In the rows, zero is written as 128.
Known rows, with every step that occurs
kemizad, fugu, ribe, ropag: [111 135 154 123  95 152 113 177 156 136 105 145 147 139 174 143 151 144
 100  81 140 153 105  92 174 143 110 101 120 113 131 123 126 145 157]
tugab, kemizad, fugu: [129 156  90  84  91  74  84 105 144 109 182  94 154 158 148  84 161 111
 176 104 109 126 146 134 202 109 140  96  99 131 127 157 216 130 133]
ribe, ropag, soneb, fugu: [129 187 161 145 116 138 128 143 149 126 123 185 185 141 146 100 113 195
  74 191 139 134 173 137 150 115 145 155 102  92 159 187 121 131 116]
zeru, tugab, kemizad, fugu, vofe: [ 85  42 102  95  88  93  88  93 116  93 170  99 118 122 122  80 150  69
 144  89  93  72 108 101 170 125 146 124 132 119 124 113 203 159 127]
veduk, fugu, lebo: [143 153 118 123 149 178 104 114 133  95 105 107  64 126 128 157 116  61
 119 133 134 114  96 142 111 146 140 205 132 121  62 100 113 132 153]
lebo, fugu: [167 139 145 180 186 105 121  81 124 110  87  73 128  84 145 158 168  93
 125  85 118 105 141 146 151 162 136  95 168 169  54 124 118 141  96]
kodu, soneb, fugu: [146 201 160 128 126 109 126 111 146 130 153 142 149 117 111 115 133 171
 158 200 162 148 194 121 167 115 119 133 136 123 134 141 118 127  55]
ropag, soneb, kodu: [127 125 153 117 124 118 168 116 144 144 109 122 130 183  94  87 126 173
 125 171 123 160 144 164 112 120 194 137  91 119 166 135 154 122 146]
tugab, zeru: [119 142 136  82  81 122 105 123 144 145 116  96 155 133 146 112 118 106
 142  94 143 126  99 145 161 133 122  48 148 126  42 141 112 108 130]
ropag, soneb: [159 140 138 142 117 133 147 131 107 133 119 150 139 146 106 120 109 139
 123 140  86 151 121 154  97 112 113 119  90 149 148 126 124  90 168]
tugab, kemizad, fugu, soneb, lazam: [ 96 176  87  48 116 142  99 105 163 158 121  98 167  63 132 111 152  98
 204 123 143 137 173 128  84 131 118 135  95 100 124 149 141 160  95]
ribe, fugu, ropag, soneb, lazam: [116 168 109 108 104 171 135 128 141 134  74 112 178  90 126 108 127  97
 141 138  97 160 124 144  92 126  88 155  98 123 123 141  85 151 151]
soneb, fugu, vofe: [ 77  74 127 146 134 121 113  91 143 120 145 131 113 105 136  91 145  94
 114 148 132  69 117  94 136 122 151 152 146 101 134 136 166 165  83]
ribe, ropag, soneb: [155 152 153 139  91 151 144 168 122 127  88 160 177 149 127 118 105 164
  95 133  99 171 106 147 113 125 120 118  98 131 151 144 109 115 186]
lozube, fugu, ribe, ropag: [112 127 160 137 129 140 124 192 144 148 102 152 159 129 181 156 154 134
  91  67 151 166 114 115 174 176 103  79 118 119 123 116  83 132 144]
lozube, fugu, ropag, soneb: [149 116 138 157 104 139 180 102  75 121 111 180 135 150  93 130 105 135
 115 105  79 153 114 128 104 100  52 114  94 138 141 140  99  75 155]
lazam, soneb: [170 146 101 189 179 122 120 157 161 136 138  75  63 141  91 139 168 117
 174 121 137 102 136 137 174 141  99 156 219 194 116  68 135 119 103]
tugab, kemizad, fugu, ropag, soneb: [147 133 119 133  67 134 162  90  88 102 123 165 139 169  94 114 103 147
 124 122  67 146 114 119 125  76  68 122  91 134 156 152 139  93 175]
kemizad, tugab: [165 125  97 122 183  98 134 148 161  90 117  75 135 160 142 174 142  97
 161 159 129 104 131 106 134 114 157 163  94 160  90 113 185 104 154]
lozube, fugu, vofe, tugab, kemizad: [107 120  70 107 129  35  96 133  87 125 190  99 172 145 179 145 132 113
 141 105 146 135 145 140 151 167 164  42 148 158 132 132 151 135 146]
lozube, fugu, veduk: [109  51 107 135 147 110 123 125 124 136 163 111 114  79 103  77 162  90
 150  84 123 127  84 134  94  99 103 135 135 141 117 125 133 149  95]
lubibaz, veduk, fugu: [143  90 132 159 174 140 105 135 155  69 112  44 109  92 142 134  70  79
 162 124  96  60 102 190 149 121 156 178 177 126 143 162 150 115 107]
lozube, fugu: [134 123 128 131 167  85 122 132 119 149 156 124 144 118 149 116 167  84
 159  71 132 140 146 153 160 159 108  79 106 139  95 131 133  95  93]
lazam, soneb, fugu, ribe: [111 142 146 175 181 144 122 146 153 157 152 158  67 138 139 172 154 152
 101 127 159 102 184 108 170 143  97 139 149 139 153  89  94 117  92]
ribe, ropag, soneb, fugu, lozube: [146 219 143 127 129 134 111  72 125 108 144 181 139 124 106 120 135 176
  93 216 142  85 127 104 152 115  95 178 141  59 116 179 130  76  99]
kodu, soneb: [180 172 153 115 105 109 141 120 116 132 133  99 127 114  77 142 135 129
 215 145 131 192 135 124 136 126  84  87 145 175 114  77 105 111  99]
ribe, fugu, ropag, soneb: [189 129 117 149  94 160 174 134  72 108  89 164 135 140 109 130  90 144
 102 135  59 151  80 130 119  98  73 131 117 134 143 139  90 104 190]
vofe, fugu, lebo: [171 150  77 102 138 142 126 114 114  88 141 129  77 158 119 153 116  88
 119 121 149 132  82 130 116 143 160 180 120 127  56 104 134 137 152]
lubibaz, veduk: [137  89  97 125 153  80 125 133 164 108 137  67 153  75 130 106 107 125
 152  87 143  99  65 153 159 122 113 140 178 128 133 166 132  72  88]
zeru, tugab, kemizad, fugu: [126 128 100  76  92  63  77 120 126  90 186  93 154 147 132  83 154 112
 159 113  98 112 159 138 229 127 137 109 112 134 117 128 194 120 135]
vofe, tugab: [134 144 102 137 142  76 120 148  85 155 161 108 127 129 165 185 119 139
 145 135 162 136 125  95  92 139 146  83 189 179 113 111 144 107 139]
zeru, tugab, kemizad, fugu, ribe: [103 104 128 102 121 105  99 135 117 125 172 134 100 146 147 152 152 118
 121  77 112 121 159 114 194 143 101  89  95 138 140  84 133 107 146]
veduk, fugu, ribe, ropag: [115 125 168 158 132 174 114 192 154 116  76 123 132 134 181 170 123 122
  92 111 127 139 106 127 168 162 127 116 140 121 138 109  94 155 162]
ropag, soneb, lazam: [ 95 175 123 103 120 151 116 125 164 152  95 102 181  94 125 100 140  93
 156 142 116 161 154 161  76 137 116 147  79 134 127 132 109 141 135]
ribe, ropag, soneb, fugu, vofe, tugab, kemizad: [105 146  86 112 102  61 100 146  97 116 170 127 197 156 180 138 107 162
 101 145 149 140 153 134 146 153 178  69 144 138 160 157 140 151 165]
lazam, soneb, kodu: [136 129 129 149 167 110 148 134 183 147 122  69  76 179  83  99 167 157
 160 158 160 126 155 152 166 140 184 160 182 151 145  95 163 142 100]
fugu, ribe: [110 107 140 150 162 133 130 142 128 154 130 136  80 129 150 178 151 106
 117  97 128 135 120 111 143 150  88  89 117 152 134  68  95 101 136]

Rows
[106 139 164 151 151 150 136 133 126 154 143 194 104 140 146 164 124 163
  75 135 134 126 177 116 131 129 105 122  86 116 169 118  88 103 124] -> ropag, soneb, fugu, ribe
[ 95  36 134 162 144 158 106 101 126  89 113  78  73 107 133 121 114  31
 147 122  81  53  88 128 113 128 161 157 158 126 130 107 176 174 124] -> veduk, fugu, vofe
[140 183 125 179 177 119 111 136 177 134 156 126 104 135 122 113 157 162
 130 183 166  87 195 129 193 126 130 182 188 136 137 135 140 134  57] -> lazam, soneb, fugu
[140 137 125  65 102 118 114 136 155 118 109  82 163 157 150 148 109 108
 146 108 149 103 120 125 146 118 149  86 114 132  29 147 143 103 154] -> kemizad, tugab, zeru
[108 118 121 127 113  91 120 118  75 149 178 135 120 113 144 171 105 149
 138 141 173 111 147  64  71 126 159 104 193 148 133 123 151 144 106] -> kodu, soneb, fugu, vofe, tugab
[142 139 164 142  97 165 149 174 115 139  91 181 156 153 133 145 104 169
  78 113 103 171 115 134 108 132 106 108  85 130 163 125  87 111 194] -> fugu, ribe, ropag, soneb
[158 133 154 140 100 165 153 174 105 121 102 181 151 169 132 151  86 170
  81 114  97 163 117 144 107 129 130 112  82 129 166 133 103 124 197] -> vofe, fugu, ribe, ropag, soneb
[ 96  85 112 147 140 125 116 115 155 122 156 122 115  82 106  67 148 134
 119 172 139 104 101 116 108  73 128 184 154 119 141 145 140 172  78] -> soneb, fugu, veduk
[162 115 112  98 163 127 148 120  86 170 139 164 112  74 115 160 129 128
 181  89 142 127 149 121  79 139  95  91 119 106 122 131 111  93  81] -> lozube, fugu, soneb
[130 112 131  93 149 122 168 108 143 161 109 120 101 136  95 117 135 170
 162 170 157 141 142 132  98 128 186 131 128  95 154 125 149 131  99] -> fugu, soneb, kodu
[ 98  94 145 132 112 126 123  87 129 121 149 133 115  99 107 101 136 111
 144 149 137  97 133  89 126 118 134 140 148 110 136 122 150 165  72] -> kodu, soneb, fugu, vofe
[135 106 145 107 160 147 159 109 140 138  98 103  83 137 100 128 109 152
 167 180 137 117 155 152  93 125 207 153 133  91 162 132 157 146 103] -> veduk, fugu, soneb, kodu
[146  58  91 122 125 138 111 146 105 115 120  96 114  87 154 102 137  61
 125 103  89  88  50 115 143 145 156 127 159 117 114 114 148 184 148] -> ribe, fugu, vofe
[173 112 119 162 100 149 187 103  72  84 110 166 116 176  87 141  74 141
 118 141  65 139  95 131 101  84  91 135 109 146 150 137 125 101 172] -> vofe, fugu, ropag, soneb
[153  99 140 170 108 166 171 104  93  82  89 142 118 136  91 139  58 132
 117 131  61 114  92 147  99  81  74 163 129 131 164 154 107  85 162] -> lubibaz, veduk, fugu, ropag, soneb
[107  89 122 146 124 140 128 116 137 124 154 149 122  93  90  67 125 156
 103 172 122 112 110 127  79  62 126 190 130 117 161 156 132 162 101] -> ropag, soneb, fugu, veduk
[114 167 113  96 162 157 116  94 153 158  74  87 153  28 129 148 155  90
 179 113 147 127 171 134  60 158 117 135 128 119  87 132  93 165  76] -> lebo, fugu, soneb, lazam
[113 131 154 144 122 150 122 192 155 138  86 139 150 133 176 158 148 139
  88 102 146 163  93 106 171 164 107  93 134 126 129 104  87 139 158] -> fugu, ribe, ropag
[134 202 129 103 109 166 122 122 140 124 119 192 132 135 126 126 124 157
  57 155 173 148 128 115 113 136 130 205  98  83  86 147  88 125 143] -> ribe, ropag, soneb, fugu, lebo
[125 133 165 115 106 129 166 141 156 140  88 129 157 185 108  85 124 190
 105 167 132 174 133 159 124 129 199 135  97 105 168 147 144 139 159] -> ribe, ropag, soneb, kodu
[137 156 105  94 144 128 117 115 118 139 143 149 103 119 128 137 161  80
 116  71 168 152 109 125 119 166 104 152 101 116  42 107  97 100 127] -> lozube, fugu, lebo
[145 135 175 151 104 183 142 175 114 124  84 169 145 153 137 153  87 157
  81 120  89 155 123 150 105 130 119 124  89 126 170 131  92 121 198] -> veduk, fugu, ribe, ropag, soneb
[130 108 137  86 156 113 169 109 130 170 124 133 110 133 100 114 142 165
 165 136 162 143 163 141  99 139 182 115 112  88 147 138 145 124  85] -> lozube, fugu, soneb, kodu
[151 121 134 164  96 148 180 102  88 113  96 167 124 152  88 133  99 141
 114 139  73 150  92 118 102  89  56 130 112 146 146 127 102  83 168] -> fugu, ropag, soneb
[ 98 114 122 134 105 108 121 139  79 146 158 157 145 124 163 162  95 165
  93 137 164 107 135  70  65 129 171 115 178 130 146 147 150 150 137] -> ribe, ropag, soneb, fugu, vofe, tugab
[107 101 148 141 174 120 131 143 112 167 151 156  94 126 158 174 161  99
 120  48 137 140 151 124 147 166  82  68  92 142 125  87  90  90 116] -> lozube, fugu, ribe
[116 124 172 116 110 139 169 147 151 149  91 144 142 187 113 104 123 194
  92 152 135 174 140 150 118 133 189 128  88 105 176 135 128 136 165] -> fugu, ribe, ropag, soneb, kodu
[ 84 175 141 102 106 174 116 156 171 155  76 123 193  98 144 118 137 115
 124 123 126 174 149 148  84 150 111 140  75 121 138 132  83 155 154] -> fugu, ribe, ropag, soneb, lazam
[146 212 128  92 116 145 120 100 137 126 141 161 106 118 102 136 138 140
 115 161 189 159 142 103 124 136 111 190 121 105  69 115  86 123 100] -> kodu, soneb, fugu, lebo
[131 178 151 147 134 126 130 118 139 131 144 177 157 140 132 100 115 178
  94 196 130 120 184 142 138 107 139 155  99 105 158 175 132 113 103] -> ropag, soneb, fugu
[113  92 105 169 154 134 116 128 164 126 163 113  85  91  83  76 154 144
 129 163 146  89 117 118 117  76 118 207 192 139 145 127 137 176  69] -> lazam, soneb, fugu, veduk
[143  43  79 142 141 125 133 125 119  84 161  91  88 118  93  93 117 100
 153 136 104 107  56 138  90  75 160 163 155 151 131 122 170 187 119] -> vofe, fugu, veduk
[114 151  84 103 111  43  99 124  93 119 190 105 175 144 159 148 118 146
 146 148 157 143 164 128 151 151 165  58 158 154 146 132 141 146 131] -> kodu, soneb, fugu, vofe, tugab, kemizad
[ 89  39 121 134 141 108 120 101 111 134 151 121 112 100 132 102 159  50
 144  59 116  91 100 111 122 148 125 103 127 123 109 115 161 142  98] -> lozube, fugu, vofe
[100 128 125  92  75 119 100 125 108 160 154 117 132 132 149 148  94 143
 123  88 181  85 135  99 112 131 152  65 209 131  61 148 127 134 118] -> lazam, soneb, fugu, vofe, tugab, zeru
[115  98 160 170 177 169 116 144 127 122 113 114  56 132 157 194 116  80
 123 112 101 102 138 140 138 146 118 123 124 145 146  78 106 122 142] -> veduk, fugu, ribe
